Each row comes from the steps of one path. Every step used is in the known rows, and no mark comes twice. Write the path behind each row, first mark first.
Known rows:
repid > burit > gagitu: [ 1.06  0.39 -0.74  1.06 -1.60  2.13 -0.69  1.85 -1.53 -1.19 -1.06  0.04
  0.11 -1.05 -0.69  0.43  0.93  1.02 -0.53  0.59  2.45  3.09 -1.53 -2.40
 -0.33]
guvov > gagitu > luvi > repid > pasi: [-0.16 -2.71  0.83 -0.42  2.50  3.96  1.85 -0.07  1.27 -0.06 -1.90 -1.43
 -1.43  0.82  0.98  0.49 -0.49  1.57 -3.61 -1.23 -0.31  1.22  1.71  3.14
  1.22]
pasi > repid: [-1.01  0.05  0.28 -0.98  1.04  0.79  0.69 -0.12  1.74  0.77  0.57 -1.43
  0.38  0.20  1.34 -0.88 -1.26 -0.98 -1.25  2.37 -1.66  0.38 -0.07 -0.02
 -1.37]
deno > bemitu > repid > pasi > gagitu: [ 1.31 -1.26  0.03  0.19  3.01  1.01  2.15 -2.46  0.96  1.22 -0.49 -0.74
  1.14 -2.39  4.89  2.01 -1.05  2.36 -2.29  0.18  1.38  1.83  0.21  0.27
  2.95]
luvi > repid > pasi > gagitu: [-0.64 -0.84  0.10  0.02  2.01  1.28  1.31 -2.50  0.78  1.26  0.50 -3.14
 -0.45 -0.35  2.49 -0.58 -1.52  2.13 -1.93 -1.10  1.07  2.59  0.32  2.72
  2.34]
bemitu > repid > burit > gagitu: [ 1.91 -0.25 -1.59  0.80 -0.55  2.83 -0.31  1.03 -0.59 -1.70 -1.95  0.98
  1.44 -1.98  0.11  1.38  0.26  1.36 -1.89  2.02  2.43  3.91 -0.94 -2.32
  0.41]
guvov > repid > burit > gagitu: [ 0.79  0.20 -0.74  0.25 -1.90  3.48  0.43  1.88 -0.42 -2.10 -2.04  2.31
 -0.76 -1.71  0.26 -0.38 -1.24 -0.29 -0.52  0.74  1.51  3.70 -0.57 -0.88
 -0.51]
deno > dedi > repid > pasi > gagitu: [-0.20  0.09 -1.26 -1.16  3.25  1.30 -0.76 -4.12  2.01  3.16 -1.97 -2.44
  1.08 -0.72  2.07 -1.43 -0.98  2.50 -3.40 -0.57  1.35  3.07 -0.51  0.62
  0.29]
gagitu > luvi > repid: [-0.33  0.42  0.70  0.03  0.32  2.91  0.58  0.30  1.97 -1.24 -0.47 -1.78
  0.12 -0.51 -0.85  0.78 -0.43  0.81 -1.26 -0.38  0.75 -0.52  1.09  1.93
  0.23]
pasi > gagitu: [-0.01 -0.45 -0.75  0.44 -0.11 -1.73  0.83 -0.32  0.15  1.22 -0.17 -1.52
  0.59 -0.85  0.96  0.65  1.63  1.23 -1.19  0.26  1.07  1.60 -0.43  0.23
  0.95]
pasi > gagitu > luvi > repid: [-0.21 -0.42 -0.34  0.59  0.25  1.32  1.30  0.00  1.90 -0.33 -0.58 -3.06
  0.61 -1.57  0.43  1.37  0.87  1.72 -2.59 -0.18  1.84  1.15  0.64  2.18
  0.97]
deno > dedi: [-0.60  0.84 -0.89 -0.26  0.49  0.37 -1.26 -1.59  0.14  0.59 -0.58 -0.60
  0.19  0.28  0.73 -0.43  0.02  0.89 -0.36 -0.15 -0.05  0.53 -0.99 -0.46
 -1.09]
luvi > repid > burit: [ 0.46  1.85  0.55  1.04  0.03  2.33 -0.21  0.80 -0.67 -1.74  0.56 -0.32
 -0.79 -2.39 -1.29 -0.15 -0.84  1.44  0.44 -0.38  0.60  1.22 -1.22 -0.17
  1.49]
guvov > gagitu > luvi > repid: [-0.22 -1.44  0.24  0.44  1.18  1.78  1.94  1.33  1.05 -1.01 -2.20 -0.55
 -0.97  0.44 -0.08  1.47  1.22  1.76 -2.98  1.23 -0.55  0.80  1.38  2.40
  0.06]
gagitu > guvov > repid > burit: [ 1.21  1.37  1.03  0.03  0.93  5.01  0.76  3.34  0.23 -2.36 -1.16  4.01
 -1.55 -1.75 -0.44  0.33 -3.62 -1.59  0.41  1.25  1.43  1.36 -2.49  1.08
  1.56]
deno > bemitu > repid > guvov: [ 1.22  1.65  1.20  1.13  1.63  2.09  1.14 -0.68  1.41  0.43 -0.01  2.54
  2.59 -2.85  2.65  2.75 -1.70  1.71 -0.62  2.00  1.48  0.92 -0.57 -2.10
  2.65]
dedi > gagitu > luvi: [-0.45 -1.41  0.13 -1.25  0.35  0.63 -0.09  1.98  0.99  0.33 -2.74  0.15
  1.39  0.64 -1.97  0.91  0.85  1.67 -0.54 -2.73  0.75 -1.15  1.77  0.01
 -1.14]
luvi > repid > burit > gagitu: [ 0.34  1.19 -0.29  1.52 -0.70  3.08 -0.03  1.01 -1.00 -2.25 -0.43 -0.49
 -0.15 -1.16 -0.08 -0.08 -0.73  1.88 -0.50  1.32  2.23  3.82 -1.02 -0.76
  0.48]
dedi > gagitu > guvov > repid > burit: [ 0.42  0.65  1.11 -0.72  1.65  3.52  0.63  4.31 -0.21 -1.07 -2.92  4.78
 -0.46 -0.74 -1.20 -0.04 -3.65  0.48  1.00 -0.33  1.28  1.22 -0.88  0.21
  0.73]
dedi > repid: [ 0.15  0.91  0.01 -0.13  1.40  0.59 -0.40 -0.60  1.67  0.36 -1.20  0.68
  0.66 -0.56 -0.55 -0.69 -0.74  0.56 -1.19  1.81  0.12  0.49  0.75 -0.48
 -0.70]
burit > gagitu > guvov > repid: [ 0.04 -0.15  0.32  0.12  1.21  4.00  1.49  1.99  1.46 -1.71 -2.40  3.54
 -0.22  1.72  2.45  0.25 -2.94 -1.44 -1.60  3.70  2.46  3.06 -0.53  1.31
 -0.24]
dedi > repid > burit > gagitu: [ 1.38  1.30 -0.83  0.74 -0.29  2.93 -1.11  1.28  0.17 -1.01 -2.15  1.08
  0.79 -1.83 -1.16 -0.45  0.06  1.36 -1.96  2.26  2.50  3.81 -0.95 -2.60
 -1.04]
gagitu > guvov > repid > pasi: [ 0.29 -0.73  1.68 -1.27  3.23  5.51  1.36  0.56  1.97 -0.43 -1.23  2.92
 -1.42  1.03  2.42 -0.52 -5.51 -1.98 -0.88  0.08  0.90  0.98 -0.84  3.29
  1.62]
repid > guvov > gagitu: [-0.02 -0.77  0.40  0.12  0.62  0.49  1.37  1.20  0.10  1.72 -0.86  1.98
  0.42  0.09  0.75  1.08  1.02  1.65 -2.10  1.38 -0.31  1.99 -0.78 -0.78
  1.36]
guvov > repid > pasi: [-0.19 -1.35  0.52 -1.73  1.19  3.08  1.03 -1.08  1.21  0.20 -0.84  1.14
 -1.44 -0.01  1.70 -1.75 -3.99 -0.91 -0.61 -1.85 -0.73  1.01  0.85  2.24
  0.59]
bemitu > gagitu > luvi > repid > guvov: [-0.96 -0.32  1.45 -0.37  1.09  3.42  0.58  0.65  1.85  0.85 -1.13  0.33
  2.98 -0.84 -0.08  0.70 -0.66  3.78 -1.26  0.03  2.73  1.00  1.63  0.89
 -0.48]
repid > guvov: [-0.06  1.19  0.81  0.26  0.06  1.45 -0.39  0.46  0.99  1.60  0.62  0.79
  1.44 -0.90  0.12  0.67 -0.85  0.59 -0.21 -0.29  1.31  0.57 -1.02 -0.55
  1.22]

Write each row's path:
[-0.18 -0.30  1.16  0.18  4.13  3.27  1.86 -0.95  1.42  0.69  0.04 -1.00
 -0.23  0.81  3.08  0.36 -3.14  1.23 -1.94  0.53  2.45  2.50 -1.45  3.53
  3.44]
luvi > repid > pasi > gagitu > guvov
[-0.48 -0.26  1.01 -0.43  2.44  2.66  0.44 -2.18  0.94  0.47  0.70 -1.37
 -0.97  0.35  1.48 -1.04 -3.03  0.91 -0.63 -1.51 -0.30  1.07  0.85  2.25
  1.46]
luvi > repid > pasi
[ 0.36 -2.40 -0.36 -1.15  0.88  2.35  0.82 -0.68  1.64  1.52 -1.06 -3.10
  0.79 -0.83  0.93  1.20  0.46  1.27 -3.14 -3.06  2.07  0.74  0.13  2.17
  1.33]
repid > pasi > gagitu > luvi
[ 0.50 -1.49  0.53 -0.07  0.08  2.62  1.13  2.08  1.74  1.23 -1.70  0.93
  0.76 -0.56 -0.47  2.07  2.03  1.23 -3.43 -0.02  0.77  0.70 -0.34 -0.05
  0.70]
repid > guvov > gagitu > luvi
[-0.22 -1.32  1.19 -0.19  2.73  0.95  0.90  0.94 -0.24  0.29 -1.75  2.69
  1.42  1.69  1.41  0.16 -1.38  2.01 -0.23  2.18  1.98  0.57  0.06  0.71
 -0.88]
bemitu > gagitu > guvov
[-1.79  1.79  0.59 -0.67  1.64  3.55 -1.08  0.17  2.35  1.38 -2.25 -0.27
  2.65  0.16 -1.08  0.73 -1.39  3.85 -1.25 -2.51  1.66  0.73  0.13  0.18
 -0.34]
deno > dedi > gagitu > luvi > repid > guvov
[ 0.40  1.00  0.59  0.34  1.27  5.42  0.27  3.12  1.27 -1.08 -0.78  1.07
  0.75  0.39  1.63  0.33 -1.85 -0.80 -1.81  4.61  2.12  3.03 -2.99 -1.34
 -0.55]
pasi > repid > burit > gagitu > guvov
[ 0.92 -0.44 -0.89  0.00 -2.20  5.49  0.40  3.08  1.04 -2.74 -2.98  1.14
 -0.20 -2.42 -0.86  0.63 -0.49 -0.14 -1.97 -0.09  2.72  2.83  0.08 -0.22
 -1.28]
guvov > repid > burit > gagitu > luvi
[ 0.75  0.87  0.07 -0.20 -1.21  2.91  0.35  1.76 -0.26 -1.59 -0.84  2.15
 -1.29 -3.09 -1.04 -0.62 -1.70 -0.53  0.68 -0.59  0.01  1.73 -0.86 -0.02
  0.62]
guvov > repid > burit
[-1.00 -0.62  0.70 -0.69  1.00  1.52  0.43  1.43  1.35 -0.31 -2.10 -0.67
  0.99  0.61 -1.84  0.53 -0.27  2.36 -0.70 -2.16  0.78 -0.58  2.44  1.24
 -0.76]
dedi > gagitu > luvi > repid
[ 1.07  1.75 -1.47  0.00  0.03  5.46 -2.40  0.49  1.45 -1.11 -3.89 -0.69
  1.60 -2.13 -1.60  0.53  0.88  1.66 -3.46  1.17  3.35  3.19 -1.30 -2.37
 -2.41]
deno > dedi > repid > burit > gagitu > luvi
[-0.77 -1.32  0.65 -1.14  0.95  3.40  1.60  2.19  3.55  1.99 -1.16 -0.30
  1.39 -0.33  1.23  1.39  0.64  0.77 -4.37  2.63 -1.07  1.03 -0.06  0.08
 -0.90]
pasi > repid > guvov > gagitu > luvi
[ 0.55  0.01  0.11  0.56  1.76  0.57  1.08  0.69  0.76  0.69 -0.62  0.37
  0.77  0.14  1.78  1.47 -0.09  0.56 -1.53  2.13  2.50  1.37 -2.05  1.26
  1.86]
pasi > gagitu > guvov
[ 0.30  0.15  0.48  0.17  2.08  0.98  0.73  0.60  2.04  2.13 -1.94  2.54
  0.91 -0.88  0.05  0.35  0.08  2.30 -3.25  3.27 -0.17  2.44 -0.01 -0.97
  0.52]
dedi > repid > guvov > gagitu
[ 0.25  0.12  0.16  0.12  1.63  1.81  2.34  1.28  1.56 -0.21 -1.38  2.00
 -0.20 -0.38  2.51  0.42 -2.28 -0.43 -1.67  2.49  1.89  2.24 -1.05  2.42
  1.63]
pasi > gagitu > guvov > repid
[ 1.25 -0.19 -0.60  0.54 -1.95  4.29 -0.96  2.89 -0.15 -1.87 -2.01 -0.78
  0.98 -1.53 -1.73  1.44  1.62  0.32 -1.73 -1.01  3.24  1.85 -1.02 -1.63
 -0.75]
repid > burit > gagitu > luvi
[-0.36  1.81 -0.87 -0.50  2.06  0.97 -1.61 -2.38  1.61  0.96 -1.86  0.25
  0.74 -0.44  0.15 -1.33 -0.92  1.36 -1.49  1.82  0.04  1.08 -0.11 -0.73
 -1.40]
deno > dedi > repid
[ 0.25  1.98  1.09 -0.09  1.34  2.05 -0.62 -0.55  2.60  1.98 -0.31  1.69
  1.82 -1.61 -0.61 -0.23 -1.63  1.00 -1.35  1.76  1.40  1.20 -0.24 -1.05
  0.65]
dedi > repid > guvov
[-1.06  0.64  1.47 -0.64  1.12  3.13  0.06  1.65  2.06  1.12 -1.50  0.04
  2.18 -0.29 -1.70  1.18 -1.30  3.00 -0.91 -2.28  1.86  0.12  1.32  0.48
  0.56]
dedi > gagitu > luvi > repid > guvov
[-1.11  0.70  0.31 -1.52  2.87  2.26  0.03  1.23  1.06  0.15 -3.66  4.23
  0.28  1.70  1.04 -0.43 -3.81  0.82 -0.01  0.31  0.41  0.99 -0.24  1.21
 -1.03]
deno > dedi > gagitu > guvov > repid
[-0.39  1.36  1.48  0.10  0.25  4.60  0.26  0.44  2.93  0.04  0.22 -0.64
  1.65 -1.64 -0.77  1.38 -1.48  1.18 -1.53 -0.66  1.88  0.26 -0.01  1.08
  1.38]
gagitu > luvi > repid > guvov
[-1.36  0.17 -0.72 -1.01  1.17 -1.02 -1.28 -0.68 -0.52  1.48 -2.31  0.13
  1.21  1.56 -0.23 -0.59 -0.11  2.81  0.20 -2.02 -0.35  0.39  0.41 -0.72
 -1.61]
deno > dedi > gagitu
[-0.82 -2.81  1.16 -1.29  2.65  3.71  0.92 -0.95  1.19  0.43 -1.76 -1.26
  1.08  0.35  0.91 -0.88 -2.12  3.20 -1.75 -2.26  1.64  0.74  2.61  2.64
 -0.61]
bemitu > gagitu > luvi > repid > pasi
[-0.20  1.09 -0.33 -0.15  2.74  1.32 -0.41 -1.34  2.11  2.72 -2.67  1.97
  1.24 -0.48  0.56 -0.13  0.24  3.05 -3.61  3.14 -0.11  2.92 -1.12 -1.50
 -0.51]
deno > dedi > repid > guvov > gagitu
[ 0.40 -0.84 -0.27 -0.61  2.84  0.90  0.49 -2.29  1.80  2.65 -0.97 -1.33
  0.52 -1.09  1.39 -0.88 -1.04  1.96 -3.23 -0.19  1.36  2.46  0.44  1.06
  1.16]
dedi > repid > pasi > gagitu
[-0.09 -1.92 -0.58 -1.27  1.32  1.61  1.97 -1.18  1.48  1.17 -1.03 -0.33
 -1.07 -0.84  2.89 -0.93 -2.45  0.17 -1.81 -1.51  0.61  2.64  0.49  2.58
  1.63]
guvov > repid > pasi > gagitu
[-1.02 -0.50  0.64 -0.49  1.51  1.14  1.87  0.91  2.23  2.60 -0.14  0.65
  0.90  0.26  1.88  0.12 -0.11  1.18 -3.02  3.93 -1.92  2.38 -0.41 -0.62
 -0.11]
pasi > repid > guvov > gagitu
[-1.52  0.54 -0.17 -1.22  1.42  2.06 -0.87 -0.28  1.39  0.29 -2.91 -1.03
  1.32  0.89 -1.25 -0.07 -0.46  3.49 -1.00 -2.42  0.62 -0.08  1.26  0.95
 -1.70]
deno > dedi > gagitu > luvi > repid
[-0.31 -1.38  0.14 -0.42  0.97  5.68  0.53 -0.48  1.85 -0.83 -1.58 -2.38
  0.46  1.25  1.13  0.14 -1.50  0.84 -3.10 -1.30  2.78  2.44  1.53  2.01
  0.19]
burit > gagitu > luvi > repid > pasi
[-0.17  0.72  0.47  0.53 -0.03  2.77  1.09 -0.01  2.83  1.27  0.14 -2.53
  1.94 -2.36  0.41  1.98  0.36  2.51 -2.75 -0.19  3.14  2.10 -0.61  1.58
  2.27]
pasi > gagitu > luvi > repid > guvov
[ 0.05 -2.76 -0.42 -1.86  0.62  3.52  2.06 -0.49  2.65  0.77 -1.95 -1.49
 -0.26 -1.58  1.68  0.06 -1.79  0.01 -3.06 -2.74  1.36  1.62  1.01  3.21
  1.00]
guvov > repid > pasi > gagitu > luvi
[ 0.81 -0.71  0.11  0.90 -0.05  3.58  1.25  2.70 -0.22 -1.91 -2.02 -0.31
 -1.25 -2.03 -1.81  1.25  1.51  1.93 -2.30  0.16  0.22  1.18 -0.23  0.99
  0.83]
guvov > gagitu > luvi > repid > burit
[-0.42 -1.05  1.34 -0.98  2.63  2.28  2.23  1.39  0.53 -0.61 -2.76  4.89
  0.76  0.95  2.12 -0.52 -3.35  0.92 -0.09  2.75  1.31  1.32  0.78  1.84
 -1.28]
bemitu > gagitu > guvov > repid
[ 1.49  1.03  0.45  1.27  0.48  4.32 -0.36  3.36 -0.79 -1.80 -1.45  1.80
  0.37 -0.08 -0.10  1.22 -0.67 -0.35 -0.82  2.47  3.97  3.17 -2.89 -1.48
  0.63]
repid > burit > gagitu > guvov
[ 2.04 -0.62 -1.58  0.27 -1.22  4.79 -0.51  2.20  0.92 -2.23 -2.96  0.31
  2.01 -2.65 -1.04  2.59  1.39  1.20 -3.20  0.67  3.43  3.25 -0.30 -1.59
 -0.14]
bemitu > repid > burit > gagitu > luvi
[ 1.35  0.86  0.10  0.35  0.70  3.31  1.58  2.45  0.33 -1.05 -1.47  2.50
 -1.07 -2.87  0.95  0.93 -2.06  0.01 -0.75  1.44  2.85  2.78 -2.80  1.22
  2.15]
pasi > gagitu > guvov > repid > burit
[ 0.14 -1.00  0.75 -0.76  2.57  6.03  1.44  0.85  1.74 -0.71 -2.29  3.13
 -0.58  2.32  3.45 -0.33 -4.70 -1.16 -1.97  1.53  2.56  3.27 -0.32  2.26
  0.68]
burit > gagitu > guvov > repid > pasi
[-0.72 -0.07  1.25 -0.91  2.49  2.16  1.44  2.67  1.05 -0.47 -2.93  4.60
 -0.14  1.63  0.42 -0.14 -3.77  0.19  0.36  0.40  0.60  0.67  0.62  1.73
 -0.18]
dedi > gagitu > guvov > repid
[-0.35  0.94  0.68  0.85 -0.55  5.02  0.31  1.01  2.79 -0.59 -1.00 -0.79
  2.28 -0.42  0.19  1.46 -0.76  1.51 -2.70  0.93  3.88  2.92  0.36  0.43
  0.45]
burit > gagitu > luvi > repid > guvov
[-0.26 -0.19 -0.32  0.69 -0.49  3.59  0.54  0.83  1.75 -1.92 -1.68 -1.61
  0.97  0.71  0.38  0.89  0.29  0.99 -2.58  0.98  2.48  2.05  1.19  1.14
 -0.66]
burit > gagitu > luvi > repid
[ 0.91 -1.10 -0.25  0.16  1.45  0.81  1.34  0.23  1.21  1.33 -1.73  2.98
  1.55 -0.86  1.67  2.12  0.46  2.12 -3.61  2.79 -0.20  2.80 -0.17 -0.58
  1.74]
bemitu > repid > guvov > gagitu
[-0.03 -0.33  2.42  0.10  3.43  2.43  3.15  1.54  0.56 -0.90 -2.45  5.71
  0.45 -0.05  4.39  0.77 -3.71  1.41  0.94  3.64  1.09  0.22  0.90  0.63
 -0.32]
deno > bemitu > gagitu > guvov > repid
[ 0.81  2.96 -0.77  0.02  1.00  2.81 -2.29 -1.05  0.55  0.01 -1.86  0.28
  0.40 -2.62 -1.62 -1.05 -0.38  1.69 -0.72  0.59  0.74  1.86 -2.22 -2.09
 -0.87]
deno > dedi > repid > burit
[ 2.34  0.46 -0.24  1.05  1.21  5.09 -0.06  2.40  0.19 -2.18 -2.25  2.89
  1.52 -0.81  0.98  2.23 -1.21  0.66 -2.25  3.71  4.07  3.85 -2.42 -1.58
  1.05]
bemitu > repid > burit > gagitu > guvov
[-0.31 -1.85  2.41 -0.31  3.44  3.95  2.11 -0.96  0.76  0.06 -1.53 -0.51
  1.08 -0.49  2.97  0.33 -2.43  3.77 -0.62 -1.37  1.66 -0.49  2.71  1.57
 -0.15]
deno > bemitu > gagitu > luvi > repid > pasi
[ 0.69 -1.56 -0.41 -1.17  2.27  2.95  0.31 -1.16  3.24  2.00 -2.04 -2.41
  1.30 -1.81  0.42  0.30 -0.31  1.34 -4.42 -1.54  2.19  1.59  1.05  1.29
  0.37]
dedi > repid > pasi > gagitu > luvi
[ 1.68  0.66 -0.65  0.39 -0.75  5.14 -1.25  2.13  1.65 -1.44 -3.16  0.11
  1.43 -2.30 -2.42  0.75  0.84  0.72 -3.05  1.10  3.51  2.53 -0.33 -2.11
 -1.51]
dedi > repid > burit > gagitu > luvi
[ 0.58 -1.21  0.71 -0.44  3.31  2.38  1.17 -0.59  1.08  1.56 -0.47 -0.62
  0.23  0.84  2.92  0.71 -1.92  0.33 -2.29 -0.24  2.70  1.73 -1.76  2.22
  2.82]
repid > pasi > gagitu > guvov
[-0.19 -1.02  1.04 -0.85  2.03  5.09  0.34 -0.90  2.12 -0.31 -0.36 -2.14
 -0.19 -0.17  0.16 -0.02 -2.36  0.57 -1.91 -2.60  0.96 -0.15  1.06  3.02
  1.18]
gagitu > luvi > repid > pasi
